Each row was made from one walk, in order. Every step used is in the known rows, and no mark comes twice. Write each row's walk.
In the rows, 128 means zero.
Known rows:
figu/rereb/luza/nedomo/nimopi/voreset/zadar: 114 73 133 101 132 96 64 59 140 180 78 166 158 103 117 158 129 166 156
 159 136 206 138 67 118 146 103 155
luza/rereb/figu: 152 111 118 130 135 166 123 86 194 124 88 141 95 112 179 94 136 145 151
 193 134 162 174 92 112 107 92 141
figu/rereb/luza/nedomo: 116 67 132 120 155 103 48 67 157 129 67 149 135 121 124 138 134 171 145
 148 118 201 114 73 115 128 74 175
nedomo/luza/rereb/tize: 131 95 97 150 150 171 134 93 161 116 129 145 129 116 182 129 120 143 57
 167 162 185 184 127 85 86 47 152
luza/rereb: 155 98 127 120 108 160 116 73 185 124 97 158 126 113 146 91 143 156 126
 174 132 165 158 115 116 108 61 141
tize/rereb/luza/nedomo/tesi: 140 119 113 96 145 148 81 105 186 121 99 114 137 113 169 145 127 150 151
 134 127 191 106 104 131 124 72 147
luza/nedomo/nimopi/voreset/figu: 128 65 130 86 103 117 146 54 160 155 80 166 176 128 147 161 158 151 147
 147 159 159 135 51 137 125 96 121
nedomo/tize/rereb/figu/potula: 169 71 137 94 171 204 100 151 199 172 110 156 113 118 136 156 190 158
 133 171 130 159 197 137 143 112 90 219
nimopi/nedomo/tesi/voreset: 186 77 152 120 141 166 145 75 178 123 112 125 150 141 116 188 188 185
 136 176 195 122 169 107 143 18 110 74
rereb/luza/nedomo/tesi: 125 93 119 112 135 126 102 77 178 110 80 120 144 134 161 138 124 189 151
 151 153 195 111 80 119 84 77 107
voreset/figu/potula: 148 74 124 103 155 128 146 82 244 140 128 166 169 150 120 155 188 171
 142 189 117 142 185 79 142 123 81 137
tesi/nedomo/luza/rereb/figu/potula: 127 74 136 144 180 178 142 66 200 112 129 162 95 149 161 129 156 136 109
 186 162 158 192 92 90 70 62 123
voreset/figu/rereb/tize/nedomo: 159 87 127 143 186 119 105 74 213 131 93 142 136 139 120 159 179 161 150
 148 132 170 144 50 114 161 101 187
tize/nedomo/tesi: 187 89 138 129 148 167 130 64 206 125 55 122 157 139 118 153 196 196 148
 155 201 157 142 72 135 80 99 125
figu/voreset/nimopi/nedomo/tize: 165 46 169 133 158 138 81 78 165 137 102 197 130 134 102 204 211 139 111
 164 185 140 168 99 154 83 89 166
rereb/tize/nedomo: 170 81 106 158 181 157 102 97 187 86 65 145 117 113 132 156 176 165 114
 134 195 153 142 73 105 129 77 168
luza/nedomo/nimopi/voreset: 131 61 130 88 99 125 129 61 141 148 68 170 169 114 136 155 158 155 132
 146 171 163 132 68 137 110 87 126
zadar/voreset/nimopi: 139 86 182 114 144 106 73 62 126 118 114 172 152 138 137 141 152 157 125
 141 165 167 194 82 131 95 75 98
nimopi/nedomo/tesi: 181 93 131 127 125 173 170 67 189 133 78 137 158 143 114 180 203 172 146
 167 192 126 151 118 139 28 109 95
zadar/voreset/nimopi/nedomo/tize/rereb/figu/potula: 159 73 166 105 187 131 81 98 126 176 115 180 126 134 147 194 179 115 134
 151 182 143 219 113 150 101 94 144
luza/nedomo/nimopi: 120 56 146 102 89 114 117 70 151 134 48 155 166 121 144 147 166 163 147
 143 166 170 132 76 147 120 66 138
rereb/luza/nedomo/nimopi/voreset: 105 73 123 90 118 122 92 81 146 122 85 148 164 119 163 164 128 156 144
 158 157 187 126 68 114 105 72 104
voreset/figu/rereb/luza: 125 91 143 116 160 115 94 71 212 126 118 138 157 150 131 153 158 170 168
 170 95 184 148 59 114 131 91 147
nedomo/nimopi/voreset/figu: 143 89 150 83 103 148 151 86 186 153 125 158 198 131 128 176 189 155 141
 187 146 157 181 76 130 94 101 96
voreset/figu: 139 91 142 113 131 147 150 66 226 104 115 147 166 157 139 145 175 175
 159 163 119 147 161 59 124 112 93 119
nimopi/voreset: 163 88 118 98 136 179 136 62 179 117 118 180 159 120 111 141 160 174 106
 166 147 138 161 79 108 69 108 105
rereb/tize/nedomo/tesi/voreset/nimopi: 200 95 140 142 178 131 89 104 179 112 91 114 112 125 133 172 169 158 108
 136 207 172 155 71 126 102 84 144
rereb/tize: 158 97 107 148 159 155 111 115 189 83 100 151 116 109 131 134 161 172
 102 149 156 161 154 104 104 108 74 155
nimopi/voreset/figu/rereb/tize: 168 100 107 113 178 144 132 67 197 147 139 172 144 125 109 153 155 159
 116 162 120 156 155 61 101 120 126 148

Write each row's walk:
145 77 176 120 146 112 91 48 113 125 101 179 153 143 136 176 168 136 132
 137 191 140 190 87 136 79 83 86 -> zadar/voreset/nimopi/nedomo
192 104 107 157 181 158 120 103 201 109 73 123 119 117 127 152 181 181
 117 142 203 167 139 89 114 103 93 155 -> rereb/tize/nedomo/tesi
169 62 179 101 96 146 116 69 140 153 59 175 149 160 121 209 207 104 134
 129 186 140 171 104 147 71 73 162 -> voreset/nimopi/nedomo/tize
134 81 163 127 148 119 102 43 97 143 118 176 150 141 165 170 141 116 105
 145 197 154 205 103 121 74 66 92 -> zadar/voreset/nimopi/nedomo/luza/rereb
147 101 118 148 160 152 107 76 203 144 107 167 85 90 163 100 133 164 155
 210 147 164 187 83 119 135 122 143 -> luza/rereb/figu/voreset/zadar
141 75 158 117 107 135 133 44 136 129 73 164 168 163 150 221 179 87 107
 132 190 143 175 87 132 57 61 126 -> voreset/nimopi/nedomo/luza
149 79 116 121 180 154 125 112 222 127 92 157 118 124 144 144 178 167
 146 209 138 143 202 83 137 93 104 146 -> rereb/figu/potula
123 101 113 98 146 149 66 100 174 103 93 133 134 109 173 149 124 136 150
 126 122 180 106 92 122 145 59 157 -> tize/rereb/luza/nedomo
145 51 133 93 127 166 100 90 154 150 65 163 126 121 141 139 157 164 132
 110 148 166 126 104 140 135 74 209 -> luza/nedomo/tize/rereb
147 111 146 83 143 119 50 103 165 125 118 107 129 120 176 166 115 127
 142 125 132 195 120 87 142 122 64 135 -> tize/rereb/luza/nedomo/tesi/voreset/nimopi
103 70 118 111 135 125 84 71 163 87 72 143 142 130 166 142 118 172 149
 143 146 182 112 64 109 109 63 121 -> rereb/luza/nedomo
138 67 138 146 160 140 91 63 204 124 119 196 139 95 99 141 168 215 136
 189 162 153 182 78 135 129 121 129 -> figu/voreset/zadar
161 95 175 119 146 113 107 55 123 143 108 161 156 146 131 173 170 150
 134 144 199 150 190 99 143 59 96 77 -> zadar/voreset/nimopi/nedomo/tesi
124 78 152 144 147 185 138 47 182 90 125 160 112 154 153 121 152 145 103
 159 163 164 167 93 82 64 49 112 -> tesi/nedomo/luza/rereb
143 57 152 145 166 129 95 61 161 118 114 188 147 135 126 213 191 127 90
 168 189 144 171 85 141 71 79 136 -> figu/voreset/nimopi/nedomo/luza
170 61 140 108 134 208 128 100 162 150 84 166 141 132 120 198 209 141
 138 140 174 121 161 140 138 79 88 175 -> nimopi/nedomo/tize/rereb
159 85 99 124 201 152 139 54 183 151 130 165 155 134 128 181 154 148 97
 155 155 159 162 47 91 117 119 152 -> nimopi/voreset/figu/rereb/tize/nedomo/luza
192 117 100 149 155 156 117 93 193 136 84 129 99 102 149 109 148 153 114
 160 184 178 141 113 109 123 74 162 -> luza/rereb/tize/nedomo/tesi
143 104 130 91 157 143 64 111 177 114 126 104 130 111 171 150 115 159
 143 138 129 187 119 95 133 116 72 128 -> tize/rereb/luza/nedomo/tesi/voreset
135 88 145 141 207 107 87 79 165 129 148 161 137 129 128 129 149 193 134
 158 134 173 188 77 111 134 106 127 -> zadar/voreset/figu/rereb/tize
157 76 176 121 169 214 108 106 202 112 109 156 80 148 131 138 196 154
 158 144 146 151 164 98 109 92 90 171 -> tesi/nedomo/tize/rereb/figu
183 103 167 110 97 127 137 53 164 147 65 146 157 158 123 200 197 111 144
 142 187 145 154 97 155 52 86 116 -> voreset/nimopi/nedomo/tesi
121 51 142 112 155 121 48 84 148 152 70 155 132 125 120 142 144 180 140
 147 123 206 125 91 117 123 75 201 -> figu/rereb/luza/nedomo/tize
135 70 111 138 130 182 163 52 148 128 95 162 155 138 163 181 161 125 98
 167 191 130 176 120 107 49 66 117 -> nimopi/nedomo/luza/rereb
170 76 122 156 193 129 63 88 175 128 63 151 117 107 98 148 180 166 118
 142 157 178 137 80 112 144 87 212 -> figu/rereb/tize/nedomo
134 85 130 153 188 155 108 82 213 118 104 169 104 102 145 140 160 195
 167 206 157 149 196 51 128 119 151 129 -> rereb/figu/voreset/zadar
169 58 135 127 181 207 117 115 176 148 98 169 112 122 133 206 211 143
 142 166 180 118 171 124 141 81 117 180 -> nimopi/nedomo/tize/rereb/figu/voreset
